Every row comes from one small tree of marks. The marks that hang from a mark follow it in brackets, in alphabetical order. Every link used is in the known rows. Which tree was each row made from?
In the rows, zero is written as 128.
Known rows
kegas(zesi(duzo vagaz zosofop)): [111 106 154 162  84 174 165 151 137 126 160 123 146 125  64 163 122 144
 140 111 148 110 150 150 132 111 140 138]
zesi(bolu duzo zosofop(vuliz(mirul))): [116 107 163 145 104 171 166 111 130 125 107 150 137 109 127 156 127  92
 160 101 134 157 110 114 156 182 142 141]
zesi(bolu duzo vagaz zosofop(vuliz)): [113  99 165 141 101 183 168  99 133 126 152 121 139 100  84 166 138  90
 160 102 140 152 128 152 153 145 138 144]
pivaban(vuliz(modu(zesi))): [146 114 108 129 130 141  96 108 126 143  97 118 129 114 101 140 155 164
 140 119 146 123 144 135 121 121 134 140]
mirul(zesi(bolu)): [105 131 155 135 134 128 181 127 112 134 123 118 135 130 134 121 117  99
 138 119 150 123 116 132 150 139 154 133]
pivaban(vuliz(duzo modu(zesi(zosofop)))): [154  86 100 132 136 155 167 106 117 149 113 122 127 113  89 148 162 179
 144 102 144 139 139 187 118 123 146 154]
mirul(zesi(bolu vagaz)): [101 133 149 140 134 142 164 112 113 133 150 111 131 121 125 141 125 136
 136 119 151 122 133 151 154 140 157 145]
zesi(zosofop): [130 130 169 126 115 126 162 130 128 131 135 140 127 113 127 150 131 122
 136 117 120 132 121 151 127 129 137 144]
zesi(bolu duzo vagaz zosofop): [111 108 180 148 113 168 170 125 124 129 162 119 139 109 120 155 132 113
 149 109 138 128 131 163 147 164 144 143]
mirul(zesi(duzo zosofop)): [116 130 177 160  94 131 231 135 126 131 112 136 143 131 105 130 117 121
 149 106 124 105 128 165 115 117 154 154]
pivaban(vuliz(duzo mirul(zesi) modu)): [137 123  72 152 128 136 152 109 114 142  72 134 126 123 146 128 144 229
 133  90 141 125 132 147 116 154 156 150]
mirul(zesi(bolu zosofop(vuliz))): [110 124 181 129 110 142 211 103 120 134 119 131 133 104 100 151 127  67
 156 102 141 150 105 141 155 118 155 150]
kegas(zesi(bolu)): [103 106 139 133 118 152 128 156 123 128 143 113 143 133 107 136 116  88
 132 125 170 131 119 100 162 126 137 108]
zosofop(vuliz(modu)): [146 104 122 112 115 150  97  92 138 130  99 120 129 114  72 142 144  93
 140 116 137 142 131 105 118 111 126 129]
kegas(vuliz(mirul)): [125 135 118 133 108 138 101  97 118 127 100 127 117 112 177 153 122 172
 137 122 128 147 121 118 145 158 136 158]
kegas(vuliz(duzo)): [134  99  73 131 126 152 153  96 110 132 129  97 121 126 126 130 132 152
 136 115 134 155 122 166 135 118 131 148]
vuliz(duzo mirul vagaz): [131 103  36 131 146 142 145 120 119 125 133 141 122 136 151 123 105 220
 142 101 132 137 131 140 154 186 134 151]
modu(vuliz(duzo mirul(zesi(bolu)))): [ 91 122  71 129 120 150 169 114 102 131 122 129 132 136 177 123 116 155
 127  91 147 130 121 137 159 170 166 144]
kegas(vuliz(duzo vagaz)): [129  93  36 124 120 146 158 100 108 129 143  97 122 120 126 129 111 185
 155  93 136 151 125 166 158 132 125 163]
kegas(vuliz(duzo mirul vagaz) zesi): [117  89  23 141 104 166 136 121 113 124 129 112 127 130 125 145  95 218
 149  94 161 146 130 127 173 148 134 161]
zosofop(vuliz(mirul modu(zesi))): [150  96 108 120 132 167  84  75 134 131  81 140 123 127  76 155 138 139
 143 134 147 141 144 102 131 148 141 147]
pivaban(vuliz(duzo modu(zesi))): [153  84  59 133 148 159 131 103 116 146 105 111 129 126  90 127 159 186
 137 112 150 136 146 165 118 125 137 138]
bolu(zesi(vagaz)): [115 128 125 143 118 127 124 121 125 127 168 116 129 115 101 143 144 178
 122 137 137 128 148 124 117 114 126 133]
vuliz(duzo modu): [150  86  87 122 142 153 136 114 122 135 116 112 128 135  99 119 142 144
 125 118 138 131 137 149 108 131 136 125]

Which tree is each row?
[122 136  63 161 132 129 176 120 112 138  91 142 125 129 163 124 134 233
 133  95 132 135 125 157 131 157 151 150]
pivaban(vuliz(duzo mirul(zesi)))
[122 107  28 137 128 145 189  93 119 126 108 141 123 135 103 128 102 203
 156  90 138 147 129 140 158 154 144 163]
zosofop(vuliz(duzo mirul(zesi) vagaz))
[114 119  42 122 114 149 119 118 119 126 128 138 125 134 166 131 126 185
 117  99 126 135 133 133 138 164 141 136]
modu(vuliz(duzo mirul))
[120 146  65 137 116 118 100 131 125 130 111 151 123 103 185 141 118 239
 151  87 128 133 124 115 161 184 124 155]
pivaban(vuliz(mirul vagaz))
[140  90 120 125  83 158 157 106 140 126 112 129 139 104  57 148 122 115
 174  80 132 132 131 130 131 128 128 159]
zesi(duzo zosofop(vuliz(modu vagaz)))
[112 119 163 162  91 141 180 131 129 128 167 123 141 111  86 152 140 164
 138 121 130 122 145 148 107 116 133 147]
bolu(zesi(duzo vagaz zosofop))
[109 114   4 114 111 145 122 121 117 123 142 138 124 128 164 129 105 214
 133  80 129 131 136 131 161 178 135 153]
modu(vuliz(duzo mirul vagaz))
[120 141 118 141 112 134 150  95 129 126  84 149 125 128 117 142 120 147
 139 116 131 139 125 108 139 136 147 150]
zosofop(vuliz(mirul(zesi)))
[101 119 152 157 118 143 205 136 115 130 115 115 148 140 121 107 113  92
 148 115 146 113 123 135 140 142 153 130]
mirul(zesi(bolu duzo))
[126 122 134 156  84 153 146  93 119 131  61 113 134 124 136 137 117 162
 150 106 140 111 135 122 116 143 159 167]
kegas(vuliz(mirul(zesi(duzo)) modu))
[130 105 116 137 118 145 239  96 122 135 118 131 129 125  68 140 133 124
 147  98 130 153 119 179 128  99 151 155]
mirul(zesi(zosofop(vuliz(duzo))))
[102 131 186 163 108 145 216 132 116 131 103 148 142 126 159 139 111 126
 153 102 138 119 115 137 148 183 170 155]
vuliz(mirul(zesi(bolu duzo zosofop)))
[116 121 164 127 119 171 126  88 129 128 143 146 121  90 131 188 138 136
 148 107 137 165 121 133 171 184 146 155]
zesi(bolu vagaz zosofop(vuliz(mirul)))
[147  85 108 141 115 183 109  86 138 128  72 136 136 136  61 142 133 131
 153 128 147 132 151 101 121 153 140 143]
zosofop(vuliz(mirul modu(zesi(duzo))))
[141  95 157 136  88 182 140  88 143 129 126 121 136 102  48 169 149 117
 154 100 130 133 146 150 113 119 137 151]
zesi(duzo vagaz zosofop(vuliz(modu)))
[ 96 161 101 129  89 122 132 119 120 127 106 146 128 129 170 137 113 167
 123 100 127 108 131 114 137 145 156 154]
modu(vuliz(mirul(zesi)))
[144  95  30 125 131 139 126 120 119 138 119 112 128 110 118 122 137 211
 149  76 140 133 133 150 133 142 124 146]
pivaban(vuliz(duzo modu vagaz))
[ 98 114  99 111 122 169  99 102 114 131 175 107 131 118 120 155 133 126
 131 120 155 126 150 144 168 145 147 143]
modu(vuliz zesi(bolu vagaz))
[113  97 140 156  73 187 161 125 144 123 150 123 147 117  28 175 128 120
 152 105 147 133 145 139 138  95 132 139]
kegas(zesi(duzo vagaz zosofop(vuliz)))
[119  92 176 146 127 166 198 127 119 134 137 124 144 130  99 138 126  83
 158 126 150 128 129 155 149 156 150 144]
modu(zesi(bolu duzo zosofop))
[144 102 126 104 101 142 135  97 136 130 121 132 127  94  73 160 126 117
 165  86 133 143 125 128 140 124 129 161]
zesi(zosofop(vuliz(modu vagaz)))
[127  87  91 142 105 175 168 121 132 128 120 146 131 127  74 165 125 147
 139 104 150 161 123 129 148 130 141 137]
kegas(zesi(zosofop(vuliz(duzo mirul))))
